In the rows, zero is written as 128.
Known rows, with every step that occurs:
gume mifup: [123  71 154 158 156 153 165 129 131  91 131  80 104 167 135 165 117  54
 116 159 155 114 119 148 120]
kital pebenot: [109 103 159 110 123 146 121 179 137  92 129  85  88 152 148 176 112  63
  91 149 140 111 126 153 154]
pebenot mifup fifoza kital: [120  94 191 126  92 154 143 143 157  92 114 123 108 144 121 163 121 106
 123 117 153 112 157 158 109]
momu pebenot kital fifoza: [112 122 171 103 124 116 114 179 118 113 144  97  85 161 140 174 108  40
  87 155 153 116 142 137 169]
momu pebenot kital: [129 108 157  95 120 135 130 172 117 113 121 113  81 157 130 158 125  48
  91 149 142 115 138 123 167]
mibi mifup pebenot kital: [ 97 118 189 118 170 139 137 162 160  97 125 117 103 150 147 163 121  28
 122 110 147 132 134 119 106]
fifoza kital: [128 102 141 113 117 153 143 143 134  77 117 118  84 158 153 164 131  84
 113 136 153 108 166 128 110]
fifoza kital pebenot mifup gume: [122 113 170 104  88 173  90 185 162  68 115 104 109 141 154 164 134 115
 113 117 184 112 150 144 118]
momu pebenot mifup: [119  84 155 116 119 162 136 149 117 106 110  95  73 137 122 144 118  97
 102 175 149 105 120 167 158]
pebenot dosopek: [131 103 172 108 114 146 139 172 110  98 117 118  88 154 143 134 105  63
  94 133 120  93 141 171 102]
mibi mifup fifoza kital pebenot: [ 75 133 209 118 116 163 135 158 164  92 137  87 106 141 136 183 104  76
 120 119 160 130 136 118 159]
gume mifup fifoza kital pebenot: [104 104 181 146 108 168 131 154 164  91 141  91 137 160 118 175 120  76
 118 128 173 117 137 132 167]
fifoza kital pebenot mifup: [126 104 146 121 111 165  86 168 154  80 120  93 104 153 150 152 128 110
  94 133 182 114 150 143 130]
gume mifup zupumi: [126  92 159 160 144 147 150 145 144  95 135 123  99 143 140 173 101  63
 129 148 166 101 108 151 119]
mifup fifoza kital: [109 110 189 109  84 148 164 149 150  90 121 135 100 148 123 180 122  82
 126 116 133 109 166 138 132]
dovod mifup pebenot kital: [136 104 182 118 130 156 142 166 133 106 118 141 130 130 131 186 139  26
  97 122 138 103 135 125  77]
dovod mifup kital pebenot dosopek: [125 115 180 132 111 175  98 191 141 103 118  85 121 114 140 161 116  45
  60 137 136  95 124 147 107]
fifoza kital pebenot: [118 116 142 109 108 158 104 173 147  77 125  99  96 157 154 166 128  87
  96 136 165 112 157 126 147]
dovod mifup zupumi: [134 107 178 131 115 164 162 154 113 107 124 143  93 103 145 205 105  60
 105 152 145  85 108 144  79]
kital fifoza: [ 99 108 179 125 136 116 144 155 124  91 145  85  82 158 155 192  94  47
 107 155 140 110 140 172 119]
mifup momu pebenot: [109 113 137 100 115 155 112 169 126 116 107 113  74 126 122 170  85  84
 124 159 127  90 112 118 159]
fifoza kital pebenot mifup dovod: [129 118 143 126  83 184  92 173 148  78 114  97 111 146 137 160 113 106
  91 130 157  98 148 132 116]
mifup fifoza kital pebenot: [100 123 189 105  78 153 129 175 160  90 129 118 111 146 125 184 121  85
 110 115 143 111 157 137 164]
dovod mifup momu: [129 102 163 124 118 171 135 155 116 115 110 108 109 113 135 204  91  56
 110 149 132  90 104 114  67]
gume mifup pebenot: [111  78 158 154 163 159 154 140 154  88 125 112 120 157 122 157 129  52
 135 143 149 108 124 154 128]
momu pebenot: [111  97 150 103 118 156 156 152 110 104 118 102  63 141 127 158 118  75
 103 177 131 102 127 147 179]
momu pebenot mifup fifoza kital: [110 104 178 111  83 169 136 151 140 105 112 119  94 132 104 150 122 116
 115 149 153 105 146 152 174]

Rows:
[121  97 151 124  88 186 139 154 112 105 105 100  81 129 108 151  98  95
 100 171 122  88 118 155 142]
momu pebenot mifup dovod
[ 96 116 177 138 127 177 174 139 122  92 122  80  81 138 139 182  81  51
 117 146 114 111 114 123  91]
mibi mifup dovod
[122 107 201 121  82 179 173 140 126 101 124 127 122 122 118 204 127  70
 107 132 139 100 146 125  98]
dovod mifup fifoza kital
[120 110 162  94 106 164 133 175  98 109 115 113  75 140 128 125 108  77
  90 163 123  90 131 163 167]
momu pebenot dosopek
[106  92 175 156 141 120 108 157 174  89 124  77  91 141 148 161 103  67
  98 140 155 116 145 184  97]
pebenot mifup kital fifoza
[ 95 109 172 141 143 107 125 161 167  86 133  81  82 144 153 178 103  41
 101 140 134 113 153 165 118]
mifup kital fifoza
[113  94 136 142 142 168 116 151 134 114 122  87 105 142 116 162  91  74
 129 167 156 100  99 114 159]
gume mifup momu pebenot
[112 101 178 153 168 123 117 164 161  95 149 108 140 173 134 171 121  20
 120 123 168 121 140 144 123]
gume mifup pebenot kital fifoza
[113  90 182 150 113 163 162 131 155  91 135 108 126 162 115 174 123  75
 131 128 161 116 147 132 138]
gume mifup fifoza kital
[114  86 150 133 125 157 117 155 152 103 101  90  75 126 122 135 124  93
  96 164 146 109 131 162 160]
momu pebenot mifup kital
[121  90 169 147 151 167 133 161 142  92 124 122 132 156 119 125 120  54
 120 130 144  96 131 167 120]
gume mifup pebenot dosopek
[104 106 153 130 130 136 104 185 178  87 118  79  92 139 145 163 121  55
  86 134 135 115 140 150 149]
mifup kital pebenot
[ 88 126 186 134 150 157  91 184 169  94 125  61  97 133 158 137  97  50
  86 124 147 125 123 141 137]
mibi mifup kital pebenot dosopek
[126  98 205 111  98 183 179 157 111  89 117 113 109 112 143 210 125  58
 117 143 138  98 117 140  64]
dovod mifup gume
[115  94 180  99  97 173 140 165 125  94 106 107  81 123 127 157 123 106
 124 157 153 102 119 167 144]
momu pebenot mifup gume
[107 122 184 112 143 106 112 186 158  96 136 137 115 161 143 178 119  22
 113 111 141 115 158 151 115]
mifup pebenot kital fifoza
[123 116 135 117 108 164  55 183 166  89 112 102 110 143 145 164 105 114
 108 122 180 107 139 121 119]
fifoza kital pebenot mifup momu
[120 104 162 132  94 175 107 179 138  91 117  82 105 141 130 169  93  83
  86 142 133  97 117 161 118]
kital pebenot mifup dovod
[119 109 167 127 116 144  89 187 156  97 124 118  94 128 150 169  98  94
  99 139 170 101 111 175 133]
kital pebenot mifup zupumi
[ 91 117 169 125 158 152 129 149 143 106 116  85  82 134 153 182  72  62
 135 136 143 119 105 108  95]
mibi mifup momu
[106  81 196 152 124 150 181 132 146 102 136  98 119 159 110 179 111  53
 128 139 140 115 122 155 140]
gume mifup fifoza
[ 69 119 192 153 171 126 129 147 169  88 138  53  81 139 163 177  90  35
 109 142 151 133 131 143 116]
mibi mifup kital fifoza
